Each row was made from one walk, in order. Every step used is in the known rows, and no mark comes twice. Write each row's walk.
Known rows:
lofozo -> gozut -> mumed -> vokep -> zalefaf -> dosi: [ -7.8  10.9   0.1  -1.7   9.0  10.0  -7.6  -0.4 -10.5   6.6  24.6   5.8
  -5.4  -7.5  -4.8   8.0   3.4  43.4   9.5  -0.5  18.5  -8.0  -0.3  -2.2
 -12.7]
mumed -> vokep: [  2.7   3.3  -2.6   3.8  -4.8  10.7   8.8   1.0  -5.2 -14.8  17.6   5.6
  -3.1  -8.9  21.2   6.0  -1.3 -15.9  -1.4 -18.5   5.5   5.7   7.9  39.1
   6.1]
lofozo -> gozut -> mumed -> vokep -> zalefaf: [ -4.7  15.7  12.7  -2.4   2.1  18.7  -8.7  -5.1 -11.1   2.8  16.4   5.6
 -11.9  -8.9   9.6  12.9  -1.6  13.7  13.6  21.8  18.6  -5.2  15.4 -11.4
  -8.7]
zalefaf -> mumed -> dosi -> gozut -> vokep: [ -8.5  -5.3 -25.3  -0.7  -3.9  12.0  -0.8  -7.6 -12.4   3.8   8.6   3.0
  -6.6  13.6   4.7  23.6  -7.2  45.3 -25.8 -19.0  -8.3  13.7 -13.7  21.2
  -4.4]
vokep -> lofozo -> gozut -> mumed: [  0.3   8.2  16.6  -9.1   0.1  27.7 -12.9  -0.9 -12.6  -4.3   6.0  13.1
  25.5  -3.0  10.2   2.6   3.0  -0.4   3.4  10.7  35.3  23.4  14.6 -29.6
  -1.6]
vokep -> zalefaf: [ -1.4  -0.7  -7.0   5.1  -0.9  14.3   1.9   4.3 -10.5 -12.6  19.4  10.1
   5.6   6.6   3.6  -0.6  -2.5   1.1 -10.1 -10.5   9.6   0.6  25.2  45.4
  -6.6]
dosi -> zalefaf -> gozut: [  8.1   0.2  10.6  12.2 -16.0  11.1  -4.5   3.6 -10.9 -10.5  36.2   6.7
  -3.8  24.3   6.6   1.2   8.3 -14.7 -10.9  -0.5  -5.6  -5.8   4.5   8.5
  10.0]
vokep -> gozut -> mumed -> lofozo -> dosi -> zalefaf: [ -8.4   2.7  18.6  -4.2   1.6  21.4  -8.2  -9.2 -17.4  -8.0  23.2  16.0
 -12.2   9.4  -5.8  -4.8   8.1 -17.6   6.6  -4.0  -3.6   9.0 -19.3 -26.2
   5.1]
lofozo -> dosi -> gozut -> mumed: [ -9.7  -1.9  23.4  -1.1   6.5  11.4  -0.2  -8.1 -14.9 -10.7  -5.3  10.6
  -1.3   9.6   1.2   8.5   9.5  42.6 -16.4  -8.8  -3.7   8.3 -12.5  -1.0
  -2.5]
dosi -> zalefaf -> lofozo -> gozut: [ 13.1   5.0  38.9   1.0 -14.3   9.0  -5.2   5.2 -14.4  -5.4  27.1   7.4
   2.8  29.1   8.7   0.7  -0.2 -55.6  -1.8   5.7  24.3  -4.1  -9.8 -28.0
  -2.2]
vokep -> gozut: [ -0.6  -1.7   1.1  -6.7  -3.0  21.6  -5.5   7.5  -5.2 -14.6  10.7  11.8
  -4.1  -0.3  10.8   0.5   6.2 -11.4  -6.0 -14.9   3.0  15.8  10.1  -0.1
  -0.4]
vokep -> zalefaf -> mumed -> dosi: [ -4.6   1.6 -31.8   7.2   4.6  21.0   0.7   1.3 -12.7  -5.4  13.6   5.4
  14.1  17.5   1.9   7.3  -6.1  47.5 -18.0 -23.9  12.2  -1.1  18.3  47.1
 -16.2]
dosi -> gozut -> vokep: [ -2.3  -7.0  -0.1  -3.7  -9.8   4.0   0.8  -5.3  -9.5  -3.4  17.9   7.0
 -18.2   5.2   6.1  14.6  -3.3  -0.3 -19.5  -4.1 -13.8  15.9  -6.9  16.1
   4.0]
gozut -> vokep -> zalefaf: [ -0.5  -4.1 -11.4   2.7  -2.8   4.6   0.7  -0.8 -10.5  -1.6  29.9  12.3
  -4.9   6.5  -2.8   5.2 -11.9  -3.4 -10.9  12.0  -5.5  11.9  16.1  42.5
  -9.8]
zalefaf -> gozut -> vokep -> lofozo -> dosi: [  2.0  -1.6   9.8 -18.7  -0.1  11.0   4.7  -0.4  -6.7  -1.0  26.2  16.3
  17.9   3.9  -2.9  -7.2  -2.6 -19.0  -4.3  16.0   9.5  12.0  10.5 -13.5
   2.4]
dosi -> zalefaf -> mumed: [ 10.3   0.8 -12.3  25.6  -4.7  12.8  -4.1  -3.0 -18.4 -11.5  21.7   4.5
  10.3  17.3   6.2  -6.5   2.9  12.9 -19.9 -21.1  -3.1  12.8 -10.5  42.2
  -0.6]
dosi -> zalefaf -> mumed -> lofozo -> gozut -> vokep: [  7.3   4.4   1.2  13.0  -4.7  18.1  -8.8 -11.1 -16.9   4.0  26.7   6.7
   3.7   9.7   0.7   1.8  -8.0 -34.2  -3.3  10.8   9.2   4.3 -21.7 -13.1
   5.0]
dosi -> zalefaf -> gozut -> mumed -> vokep: [  3.5  11.0  11.4   7.5 -13.9   9.3  -6.2  -8.3 -13.5  -1.5  39.4   2.4
 -21.0  18.9  11.4  11.6   8.8   7.4   4.1  10.6 -10.9  -4.9  -2.4  -3.5
  11.0]
vokep -> gozut -> mumed -> dosi: [-11.7  -3.6  -8.1  -7.1  -2.5  25.5 -13.7   4.5 -10.1  -7.4   6.4  13.2
  -9.3  13.8   7.5  20.6   3.7  40.1  -4.7 -19.5  -0.8  23.0   9.3   4.0
  -7.1]
lofozo -> dosi -> zalefaf -> gozut -> mumed: [  0.1   1.0  28.1  11.7  -1.6  10.9  -6.2  -4.1 -15.5  -6.8  27.4  13.5
  -2.6  30.4  -3.2   3.4  12.1  35.1  -6.2  12.2  -7.7  -4.6  -7.1  -4.6
   1.2]
lofozo -> gozut -> mumed: [ -1.2   2.7  18.6   5.7   1.6  21.9 -11.4   4.3 -11.8  -9.5  -2.6  11.3
  11.5   7.3  10.9  18.0   3.8  24.9  -0.3  10.8  18.2  13.5   4.4  -8.9
  -5.2]
zalefaf -> dosi -> gozut: [ -4.7  -7.8  -7.1  -2.6  -0.2   3.6   3.1  -1.7  -9.6  -8.0  12.1   4.7
   3.2   4.2  -1.1   1.4  12.3  22.5 -21.8 -47.8   1.0   4.3 -15.5  27.4
   5.8]
lofozo -> gozut -> mumed -> dosi: [ -9.6  -1.1  11.4   1.4  -0.8  22.7 -11.4   5.0 -10.9  -5.8  -1.4  12.1
   6.2  14.2   9.5  30.7  -1.5  42.9  -2.0  -6.6  21.1   9.8   0.6  -0.5
 -10.0]
lofozo -> dosi: [ -2.2  -8.5  13.9   5.7   5.8  12.6   7.7   3.8  -7.8 -20.1   4.8  15.4
  12.4   5.0   5.9  -4.0   2.5  10.7 -12.8 -19.9   6.5   4.4   4.6  35.0
  -5.4]

Write each row's walk:
[ -8.9  -5.4  10.0 -11.3   1.4   8.9  12.0 -13.8  -9.3  -5.0   8.9  12.2
 -11.5  -0.7   1.6   8.5  -3.9 -36.5 -10.4  -6.7  -5.4   3.8 -19.3  -2.9
  11.7]	mumed -> lofozo -> dosi -> gozut -> vokep
[ -5.0   0.3  10.5  -3.5 -11.2  18.7 -19.5  -2.2 -17.7   2.7  33.0  11.4
   7.9  10.3   2.4  10.0  -0.5  15.4   0.8 -10.7  25.4  16.9 -11.0 -25.2
  -4.4]	vokep -> lofozo -> gozut -> mumed -> dosi -> zalefaf
[  7.0  14.9  -4.5  -9.0   0.2  26.7  -4.3  -3.3  -8.4  -0.9   6.9   1.6
  24.8 -18.7  16.1  -6.5   1.8 -13.9   6.2  -5.5  39.3  11.6  11.5 -30.6
  -2.1]	zalefaf -> mumed -> vokep -> lofozo -> gozut
[  2.4   0.1  13.5 -14.0   5.5  -0.8  10.6  -1.7 -12.5  -1.2  26.0  14.8
  -0.4  25.2  -9.0  -3.1 -13.2 -23.2  -7.2  23.3   8.5  -5.9   2.2   3.3
 -19.3]	gozut -> vokep -> zalefaf -> lofozo -> dosi
[ -1.5   6.1  24.8 -14.4  -2.9  22.1  -5.0   6.4 -13.6  -2.3  -0.7  10.0
   8.3  36.4  11.4  29.2  -3.5   6.0   1.9   5.7  34.9   5.0  -1.4 -34.2
 -11.5]	zalefaf -> lofozo -> gozut -> mumed -> dosi
[  3.4   5.3  -2.7   4.0   4.3  26.0  -1.3  -3.8 -11.1  -1.0   3.3   8.0
  19.0   0.9   7.3  10.9 -10.5 -21.4  -1.2  17.2  19.3   7.3  -2.9 -10.3
   2.8]	zalefaf -> mumed -> lofozo -> gozut -> vokep
[ -0.8   4.8  11.9 -12.5 -13.7  14.3 -13.0   0.8 -18.7   0.6  31.7   9.3
 -16.9  45.5   4.3  15.0   2.9  -4.9   0.8  -7.7  -0.7  12.1 -12.4 -35.8
  -7.5]	vokep -> gozut -> mumed -> dosi -> zalefaf -> lofozo
[ -3.5  -6.3 -17.1 -20.1  -3.0  -0.9  -0.5  -8.4 -11.3   5.4  31.0   6.9
   8.4  -3.8 -11.0  -2.9   1.3  -0.5 -16.8 -31.6   3.0  23.4 -12.6   4.0
   6.2]	zalefaf -> dosi -> gozut -> vokep -> lofozo
[ -0.5  -8.5   4.1 -12.7   4.7   7.8   6.0  -4.1  -8.7  -6.2  22.8  18.6
  15.7  -6.0  -2.0 -12.2  -8.7 -14.6  -9.3  -0.6  11.7  24.8   0.3  11.8
  -5.2]	gozut -> vokep -> lofozo -> dosi
[ -7.1  10.2 -19.2   0.7   8.9   4.9   1.2  -6.1 -12.2   0.5  31.5   5.1
  -3.5   0.3  -5.3   2.4   3.4  48.3   0.7 -17.2   5.1   0.0   6.3  36.6
  -9.0]	gozut -> mumed -> vokep -> zalefaf -> dosi
[ -1.7  14.1  15.0 -18.0   3.7  18.3   4.0 -10.0  -9.0  -1.7  18.7   9.3
  10.7   1.6   7.3  -4.3   8.5   4.5  10.3  12.3  12.9   3.6  11.3 -34.3
   5.6]	zalefaf -> gozut -> mumed -> vokep -> lofozo -> dosi
[ -8.2  13.6  16.6 -11.3  10.0  25.6   5.5  -8.3 -13.9  -4.2  13.9  13.3
  12.6  20.5  -2.8   3.9   5.0  -2.7   4.9  26.5  11.5 -17.6  25.5 -14.3
   3.1]	vokep -> zalefaf -> gozut -> mumed -> lofozo -> dosi
[  1.9   5.1   8.6   4.0  -2.8  19.5  -4.1   4.5 -11.4 -10.2   5.5   9.4
   9.9  27.8  11.0  14.9   9.8  28.1  -5.4  14.5   1.3   6.6  22.9   9.2
   4.4]	zalefaf -> gozut -> mumed
[  3.6  -6.0  22.8   6.9  -7.4   0.9  -0.1  -4.5 -10.0  -1.3  43.6  13.6
 -13.5  21.4  -8.6  -0.5  -0.7  -0.1  -8.4  16.4 -17.9  -3.4 -10.8  -1.5
  -0.1]	lofozo -> dosi -> zalefaf -> gozut -> vokep
[ -0.6   8.0  -9.3  -0.2  -2.8  10.1   5.0   0.4  -6.9  -8.8  28.7   4.4
  -9.9  -9.9  11.9  -1.2  -3.6 -11.0   0.3  -8.0   7.5  -5.6  20.4  35.5
  -2.9]	mumed -> vokep -> zalefaf
[ -3.3   6.4 -21.5  -1.1   4.5   0.1   7.8  -1.5  -6.8  -3.8  37.4   3.7
  -2.0  -9.0  -4.5  -3.7   1.3  16.3  -3.4 -28.6   8.1  -7.5   5.0  47.0
  -5.2]	mumed -> vokep -> zalefaf -> dosi
[ -2.9  11.9  21.8 -27.3   1.6   2.4  16.6 -11.9  -9.2  -0.3  18.2   1.5
 -16.7   9.7   4.8  -0.2   1.2 -36.4  -2.1   0.4  12.0 -25.8  -9.1 -29.8
  -5.0]	mumed -> vokep -> zalefaf -> lofozo -> dosi -> gozut
[ -8.9   8.4  -6.5  -9.4  13.3  21.9  10.6 -16.8 -15.6  -5.1  -0.1   4.3
  10.3   1.4  -2.7  -5.4   4.6  -6.6 -12.5  -9.2  14.3 -19.5  -5.4  -8.9
   1.3]	vokep -> zalefaf -> mumed -> lofozo -> dosi -> gozut
[ -5.6  12.3  17.0 -15.9  -0.8  19.7  -7.6   3.4 -15.2   3.0  10.3  10.1
   5.0  36.0   2.0  22.8  -6.8  12.3   4.2  17.7  30.8  -8.2  11.5 -32.5
 -20.1]	vokep -> zalefaf -> lofozo -> gozut -> mumed -> dosi
[ -7.6  -3.1 -14.2  -3.4   2.8   3.1   1.3  -4.5 -13.0  -2.4  25.0   3.3
  -4.4   3.2 -13.1  -1.7   8.6  24.0 -17.2 -32.6   3.8  -7.9  -1.6  24.2
  -3.1]	vokep -> zalefaf -> dosi -> gozut
[ -3.0  10.6  -3.9   1.4   1.8  23.6   2.8  -2.5 -14.2 -14.4  -1.3  11.3
  16.6  13.4  13.8  13.3   0.9 -12.9  -1.8  -3.9  12.7  12.0   7.1  24.3
  11.1]	gozut -> mumed -> lofozo
[ -8.1   7.1   4.3  -6.8  -2.4  21.2   3.0 -12.7 -15.8  -7.6  -3.2   6.2
   5.3  12.4  12.6  16.9   7.3 -11.8  -7.7  -8.7   5.7   7.2  -4.5  -6.2
  18.7]	dosi -> gozut -> mumed -> lofozo
[  2.3   8.6  -1.0   4.0   6.0  35.6   1.2  -1.7 -12.8 -10.7  -6.1   5.5
  31.9   5.1  13.4   3.1   0.3 -25.5   1.2  -3.6  35.5   1.8   5.6 -16.4
   4.5]	zalefaf -> mumed -> lofozo -> gozut
[  1.5  -3.8  16.8  -0.2  -6.7   6.2   7.5  -7.1 -11.3  -1.4  45.3  13.1
  -6.6  21.9  -4.8  -1.1  -2.2 -44.8   0.4  15.4  -7.0  -8.2 -13.5  -7.2
  12.7]	mumed -> lofozo -> dosi -> zalefaf -> gozut -> vokep
[  7.4  12.6 -25.3  -7.2  -0.8  20.3   4.0  -6.2  -9.7  -7.5  14.7   1.7
  24.9 -12.6  18.1 -10.8   1.2 -10.0  -4.4 -19.6  23.3  16.6  11.4   9.9
   3.3]	zalefaf -> mumed -> vokep -> lofozo
[  0.1   7.7  26.0   3.9  -4.6   8.4  -0.4 -10.6 -12.5  -2.7  36.3   7.8
 -18.6  16.1   2.9   3.8  10.5  23.3   2.9  13.9 -14.0 -10.5 -14.5  -5.6
   4.1]	lofozo -> dosi -> zalefaf -> gozut -> mumed -> vokep
